In the rows, zero is written as 128.
Known rows, with every step that occurs
notomo/budo/ravom/kesiku/toli/bule: [154 114 149 122 142 192 174 168 191 179 148 142 138 188 150  76 117 164
 114 139 151 162 134 149 124 132 159 148 103 216  93 143  89 134 120 144
  99]
kesiku/ravom: [151 111 152 141 143 167 130 119 122 146  73 147 113 132 123 133 106 148
 120 121 126 161 109 154 123 103 171 141 146 171  70 128 107 129 111 125
 147]
bagugi/budo: [130 163 153 121 172 159 136 150 146 117 103 165 135 138 134 116 140 142
 102 149 120 141 119 113 132 128 164 138 166 104 128 124 118 112 161 125
 141]
ravom/kesiku/nera: [138 133 131 146 169 161 129 143 160 156 104 165 111 157  95 161 107 135
  83 184 165 144 128 138 145 114 153 140 145 124  73 119 101 107 103 105
 129]
ravom/kesiku/bule/toli: [174  89 136 156 197 166 153 175 140 140 114 158 136 233 134 131 109 172
 131 173 176 156 136 139 146 155 142 107 120 166  91 113  87 133 112 107
 118]
notomo/budo/ziku: [108  77 145  97 160 114 159 141 175 126 119 124 163 142 128 130 123 113
 151 143 140 117 111 143 105 119 132 168 125 162  91 160 129 104 158 156
 147]
fuboz/budo/kesiku: [111 144 145  94 168 101 121 117 211 149 153 153 108 142 172 133 118 142
  86 118 159 108 136 133 151 126 132 160 176 109  96 147 112 129  97 121
 134]
ravom/kesiku: [142 142 137 134 155 165 127 145 160 147 118 161 114 153 101 140 131 116
 117 144 150 152 113 132 149 123 146 138 136 149 109  98 121 109 126 116
 126]
ziku/budo/notomo: [114 102 114  89 157 115 136 129 196 122 136 178 133 140 138 127 126 134
 103 103  95 131 100 130 151 107 157 144 177 118 101 151 106 127 146 119
 112]
bule/budo/mivib: [121 116 146  84  99 104 173 142 153  83  66 136 146 112 133 178 123 132
 181 142 181 119  77 162 116 127 144 133 130 139 113 147  74  86 135 135
 108]
kesiku/bule/toli: [161  72 140 158 194 139 157 159 128 117  83 146 156 226 155 120 115 186
 135 158 157 147 132 130 124 148 151  96 138 149  98 132  91 142 120 116
 129]
kesiku/bule: [111  73 142 168 157 134 137 132 123 130  89 142 149 157 133 121 130 144
 114 165 137 129 142 136 113 116 174 135 156 121  84 126  83 116 151  96
 155]
toli/budo: [ 99 119 148 122 139 171 112 151 171 130  63 133 118 152 135  93 123 128
  92 147  96 144 120 135 104 125 154 174 156 116 132 125 118 113 132 131
 134]
gebib/budo/ravom/kesiku: [125 149 133  79 131 185 154 181 177 155 100 145 136 125 130  90 108 139
 133 165 159 171  86 186 130 126 155 138 142 185  90 156  65 114 121 129
 121]
budo/notomo: [134 128 132  97 149 134 154 118 163 125 123 166 138 150 129 115 133 118
 138 124 125 147 116 139 139 118 150 122 145 132 103 138 102 126 162 115
 133]
vumu/budo/keboso: [124 169 111  89 175 170 139 121 162 114 123 161 143 166 130 114 132 130
 120 162 114 128 138 118 126 103 162 127 163  98 129 154 137 126 147  96
 127]
toli/budo/kesiku/nera: [101 134 167 106 170 157 117 110 196 154 105 124 101 150 162 107  90 162
  43 176 133 125 151 165 122 136 143 176 157  76  93 172  85 120  91  85
 150]
vumu/budo: [129 160 120 130 169 146 128 144 141 110 101 156 135 146 143 128 135 134
 114 155 128 146 126 114 114 103 162 155 171 107 135 132 131 126 152 121
 120]
vumu/budo/ziku: [128 156 116 100 186 134 129 117 153 102 124 139 145 160 133 144 118 130
 152 154 138 133 124 124 128 100 151 154 158 110 117 150 137 126 166 132
 152]
ziku/budo/ravom: [112 118 115 116 158 112 126 120 189 147 126 162 137 124 145 123 124 147
 120  88 101 129 110 126 153 100 165 148 183 131  95 164 121 137 148 118
 112]
ziku/budo/sigof: [114  92 113 111 157  87 119 135 206 135 129 176 141 132 118 106 131 133
  90  97 104 141 113 105 162  95 150 151 183  95 103 157 101 128 108 120
 113]
notomo/budo/fuboz: [108  76 118 120 151 135 184 131 185 119 106 114 156 132 152 142 134 108
 190 140 154 143 115 150 156 110 152 198 128 138 114 173 124 118 160 175
 113]
kesiku/nera: [124 118 133 151 167 129 134 130 147 136  73 153 128 149 117 153 113 151
  89 167 144 136 123 132 125 107 159 130 164 107  82 144 103 116 114 114
 143]
bule/toli/kesiku: [184 155 140  93 196 170 138 176 165 136  72 143 108 222 148 146 100 155
 131 114 139 160 104 115 154 138 141 121 152 147 149 138 103 147  98 152
 132]
ravom/kesiku/bule/budo: [107  82 168 127 148 149 136 168 125 124  85 131 166 125 124 150 107 127
 111 210 184 128 109 169 116 141 169 148 133 157  54 101  47  91 111  92
 110]
kesiku/toli/budo/ravom: [156 155 139 111 153 211 144 152 178 155  98 147 121 188 151  67  98 180
 119 106 103 173 109 143 117 133 158 155 145 181 136 158 107 159  84 141
 134]
kesiku/bule/toli/budo/ravom: [133  78 141 129 181 175 148 155 161 137  86 129 148 223 174  65  91 187
 128 160 123 148 159 152 115 152 159 138 138 150  96 169  81 161 149 112
 118]
bagugi/budo/levad: [139 166 179  93 164 182 134 138 159 121 125 163 131 138 138  89 133 136
 109 161 135 145 121 125 146 124 157 132 158 100 112 131 107 116 158 109
 135]
kesiku/ravom/budo: [125  82 159 126 129 159 149 142 141 140  72 131 118 109 118 113  92 148
  87 148 112 147 106 174 115 122 156 177 147 192  70 102 100 112  79 151
 110]
ripomur/budo: [132 105 127 137 159 124 117 114 134 121  99 162 133 123 150 125 132 111
 118 150 120 112  98 107 133 128 157 174 135 121 109 124 150 109 154 110
 115]
notomo/budo/kesiku/bule/toli: [146  47 180 120 204 117 184 157 170 141 150 122 163 207 204 103 109 187
 110 160 178 121 149 165 109 171 122 137 116 160  85 187  84 139 108 101
 118]
notomo/budo/levad: [120  84 178 101 132 147 156 154 175 135 120 136 151 127 140  92 134 110
 122 156 144 129 109 145 108 117 133 162 124 156  91 149 112 107 141 137
 117]
gebib/budo/mivib: [120 120 119  79  96 146 183 181 173  98  56 138 124 132 137 134 126 156
 165 151 161 148  72 182 102 116 144 129 144 142 135 175  62  89 130 153
 141]
ravom/kesiku/bule: [124  87 138 162 157 164 132 148 135 153 118 152 130 163 109 133 124 130
 109 182 159 141 147 144 134 125 167 145 141 138  76 103  82 109 140  86
 142]
bule/toli/budo/mivib: [159 116 119  96 141 163 168 168 191  98  64 144 101 226 150 129 110 176
 167 127 140 148 111 147 125 146 121 136 118 130 162 162 111 123 127 159
 111]
sigof/budo: [122 159 150 115 167 132 153 111 142 107  68 141 155 123 135  83 156 116
 120 143 123 167 113 144  89 137 179 140 151 126 103  97 129 102 127 115
 158]

Rows
[151 124 153 100 102 143 182 153 160  91  62 127 137 170 160 152 117 187
 156 140 184 144  82 157 114 139 162 103 121 170 125 147  48 102  96 145
 109] => kesiku/toli/bule/budo/mivib
[109 107 140  80 132 132 176 136 182 123 124 150 141 129 124  98 117 119
 100 156 109 136 110 157 135 139 136 157 146 153 101 116  95 105 133 139
  99] => ravom/budo/notomo
[139 126 177 120 140 154 147 167 143 110  57 124 161 163 166 115 115 181
 101 155 159 154  76 141 109 143 171 103 139 182 110 118  60 116  73 138
 110] => kesiku/toli/bule/budo
[111 105 220  90 133 131 127  93 145 136  89  91 134  95 193 119  89 166
  83 162 172 132 122 193 128 134 176 133 132 148  40 149  36 116 102  84
 123] => toli/bule/budo/kesiku/ravom
[167 148 145 149 155 200 136 157 163 158 117 155 105 214 129 111 124 169
  94 142 151 174 118 128 151 130 165 110 127 174 121  97  90 126  82 127
 130] => ravom/kesiku/toli/bule
[117 156 140  86 185 121 157  88 157 102  85 127 162 140 126  97 139 108
 154 141 131 153 115 150 105 136 172 141 143 131  88 115 133 103 139 123
 186] => sigof/budo/ziku
[105 100  89 122 168 121 141 111 201 116 111 138 128 134 147 166 127 133
 167 101 128 138 101 132 202  94 172 178 179  96 120 164 124 128 137 155
 110] => ziku/budo/fuboz
[108 127 176  93 153 117 156 114 191 145 143 123 127 116 157 104 113 140
  78 146 138 122 122 166 149 158 122 171 150 137 112 124 105 103  84 115
 118] => ravom/budo/kesiku
[145 113 109 108 188 183 160 146 195 101  68 114 124 223 171 118 102 159
 189 135 138 170 111 146 182 145 142 162 132 119 154 165 123 147 119 178
 106] => bule/toli/budo/fuboz
[155 142 146 125 155 210 134 176 167 138  73 146 115 197 140  89 107 173
  92 122 102 172  90 135 107 139 152 159 146 169 151 127 113 137  55 149
 141] => kesiku/toli/budo
[166  67 153 130 218 115 142 106 142 128 151 145 145 202 215 103 101 179
 116 169 166 107 134 133 147 178 139 145 116 124  85 165 104 139 117  63
 115] => ripomur/budo/kesiku/bule/toli
[105 134 135  56 139 178 153 172 172 125  66 139 154 144 128  82 121 146
 120 172 124 142  76 169 109 126 156 105 154 150 110 170  76 108 104 123
 150] => gebib/budo/keboso
[173 145 133 101 154 214 133 179 204 160 130 171 103 202 102  63 100 149
  87 130 121 194 114 129 149 133 139 168 128 161 131 129  82 140  27 128
 121] => ravom/kesiku/toli/budo/sigof
[158 119 167  88 173 199 134 168 187 120  84 139 121 221 156  70 102 163
 119 153 128 164 108 142 138 152 123 126 127 141 130 140 109 137  98 137
 107] => bule/toli/budo/levad
[137 182 137  97 164 164 159 101 165 145 119 152 145 123 124  72 139 102
 144 139 143 175 136 163 123 138 180 151 133 157  76 104 120 113 140  96
 137] => sigof/budo/ravom/kesiku
[195 107 134  65 137 188 186 175 173 128  61 127  70 193 138 158  60 176
 151 117 145 154 107 181 146 142 137 168 126 193 122 145  60 125  67 180
 104] => bule/toli/kesiku/ravom/budo/mivib
[107  95 142 104 132 105 155 145 192 131 117 151 151 120 101  70 120 118
  88 148 116 143 129 128 148 127 129 168 152 133 104 122  85 106  97 138
 103] => ravom/budo/sigof
[119 169 137  75 172 158 162  93 159 113  87 148 162 143 124  67 152 107
 128 149 109 147 125 146 102 138 179 112 148 121  97 120 129 103 124  88
 164] => sigof/budo/keboso
[161 134 156 103 148 199 114 134 132 164  59 133  81 142 124 148  87 133
 107 110 120 159 119 150 132  96 183 171 159 156  90 138  78 140 100 131
 166] => toli/kesiku/ravom
[150 130 118 120 156 152 124 105 156 155 151 172 124 125 137 110 117 100
 143 148 140 121 118 123 167 128 157 184 120 152  80 129 140 121 163  92
  95] => ripomur/budo/ravom/kesiku
[114 141 195  72 149 102 143 116 164 121 114 120 156  96 173 142 112 140
 114 146 178 118  88 168 131 153 138 134 143 137  93 148  81 111  87  92
 118] => bule/budo/kesiku
[194 111 185  54 165 223 153 174 168 152  79 121  88 187 143 102  51 164
 102 143 133 167 103 175 160 143 137 163 138 204  88 127  62 142  37 158
 101] => bule/toli/kesiku/ravom/budo/levad
[177 117 181  91 183 194 134 130 173 149 100 122  89 201 190  90  67 200
  97 120 136 165 122 182 135 156 134 147 123 162  97 166  97 156  55 113
 126] => bule/toli/budo/kesiku/ravom
[112 145 170  72 145 140 154 155 179 134 104 122 136 117 179  93 114 161
  98 156 161 148  81 188 119 143 137 132 160 138 111 177  63 114  83 111
 153] => gebib/budo/kesiku
[164 135 148  94 106 174 176 167 173 112  89 137 117 178 138 163 111 175
 151 159 203 153  85 165 137 142 156 112 106 184 119 121  43  95  80 138
  95] => ravom/kesiku/toli/bule/budo/mivib
[113 136 116 107 149 116 131 131 195 151 121 164 129 140 142 118 116 132
 129 112 140 120 134 120 140 105 155 156 174 136  85 149 118 143 147 150
 113] => fuboz/budo/ravom
[180 150 111 117 175 182 140 160 201 177 167 184 114 181 129 127 101 182
 117  77 126 169  86 133 170 120 156 140 159 197 108 143 114 152  52 127
  96] => ziku/budo/ravom/kesiku/toli
[161 138 136  82 153 213 154 159 182 130 109 162 115 206 145  77 102 160
 103 119  94 177  99 147 119 139 149 146 137 167 138 146  90 145  78 137
 134] => kesiku/toli/budo/notomo
[170 160 195  78 166 145 164 138 159 129 125 130 151 141 183 134  97 185
 114 123 182 149  62 165 128 167 135 114 133 188 113 154  75 130  12 111
 123] => bule/budo/kesiku/toli
[128 158 142  72 163 138 176  97 158 101 103 157 160 133 138  74 150 103
 134 139 115 171 121 157  99 140 177 134 142 127  90 120 107 111 151 103
 151] => sigof/budo/notomo
[140 157  96 111 131 135 163 128 158  89 109 160 114 155 138 164 136 139
 166 143 152 135 129 132 118  95 151 158 150  96 150 158 120 113 177 130
 124] => vumu/budo/mivib
[118  99 148 129 163 167 124 149 137 149  77 130 116 164 137 136 111 127
  99 159 129 129 150 135 124 115 185 166 172 111 105 138  55 125 146 103
 176] => toli/kesiku/bule
[114  94 171 135 169 120 143  96 152 151 147 130 136 151 170 113 120 158
  98 157 160 120 162 158 134 138 158 138 153 103  82 151  72 126 133  58
 170] => budo/kesiku/bule
[121  84 152  97 148 153 150 119 153 134  92 113 127 126 106 125  76 141
 120 146 122 133 110 180 134 121 149 177 138 196  54 120 100 109  94 159
 138] => kesiku/ravom/budo/ziku
[113  81 164  86 143 149 159 151 142 118 122 145 167 132 128 139 104 115
 120 208 178 132 114 182 129 142 166 140 124 158  44 121  24 100 137  80
 101] => ravom/kesiku/bule/budo/notomo
[160 186 190 106 191 181 149 123 176 143 159 141 116 192 200  80 122 209
  63 136 145 152 141 130 150 155 164 110 153 118 137 150  80 139 102 101
 153] => bagugi/budo/kesiku/toli/bule
[128 170 144  80 180 182 144 131 166 124 123 169 145 158 126 100 135 134
 111 153 109 122 127 115 145 128 165 112 159  97 122 143 118 116 158  99
 145] => bagugi/budo/keboso
[138 109 162 103 169 131 118  95 178 164 143 144  96 116 171 139  91 176
  74  85 119 132 110 170 154 108 161 164 173 139  65 164  98 137  69  91
 134] => ziku/budo/kesiku/ravom
[144  79 142 137 185 204 132 192 163 137  86 138 119 244 143  98  93 170
 100 192 141 155 141 151 126 162 146 149 121 151 104 116  81 127 104 113
 112] => ravom/kesiku/bule/toli/budo
[148 118 143 115 180 174 133 181 172 116  60 141 125 221 154  94 106 167
 115 142 117 164 105 132 122 155 131 133 134 141 148 137 125 132 104 151
 107] => bule/toli/budo
[ 83 119 195  99 154  99 132 103 174 124  90  98 150 113 187 136  96 168
  54 206 190 104 135 171 126 142 162 122 150  90  48 160  35  99 109  75
 120] => toli/bule/budo/kesiku/nera
[146 188 144 101 174 188 138 140 169 154 153 173 125 140 126 104 123 129
 123 144 140 151 142 130 168 126 164 145 146 132 102 131 109 125 176 108
 116] => bagugi/budo/ravom/kesiku
[133 153 112 113 163 120 133 133 171 110 131 170 148 143 127  95 133 125
 116 149 130 159 147 103 138  91 152 158 166  83 124 154 106 137 144 111
 120] => vumu/budo/sigof
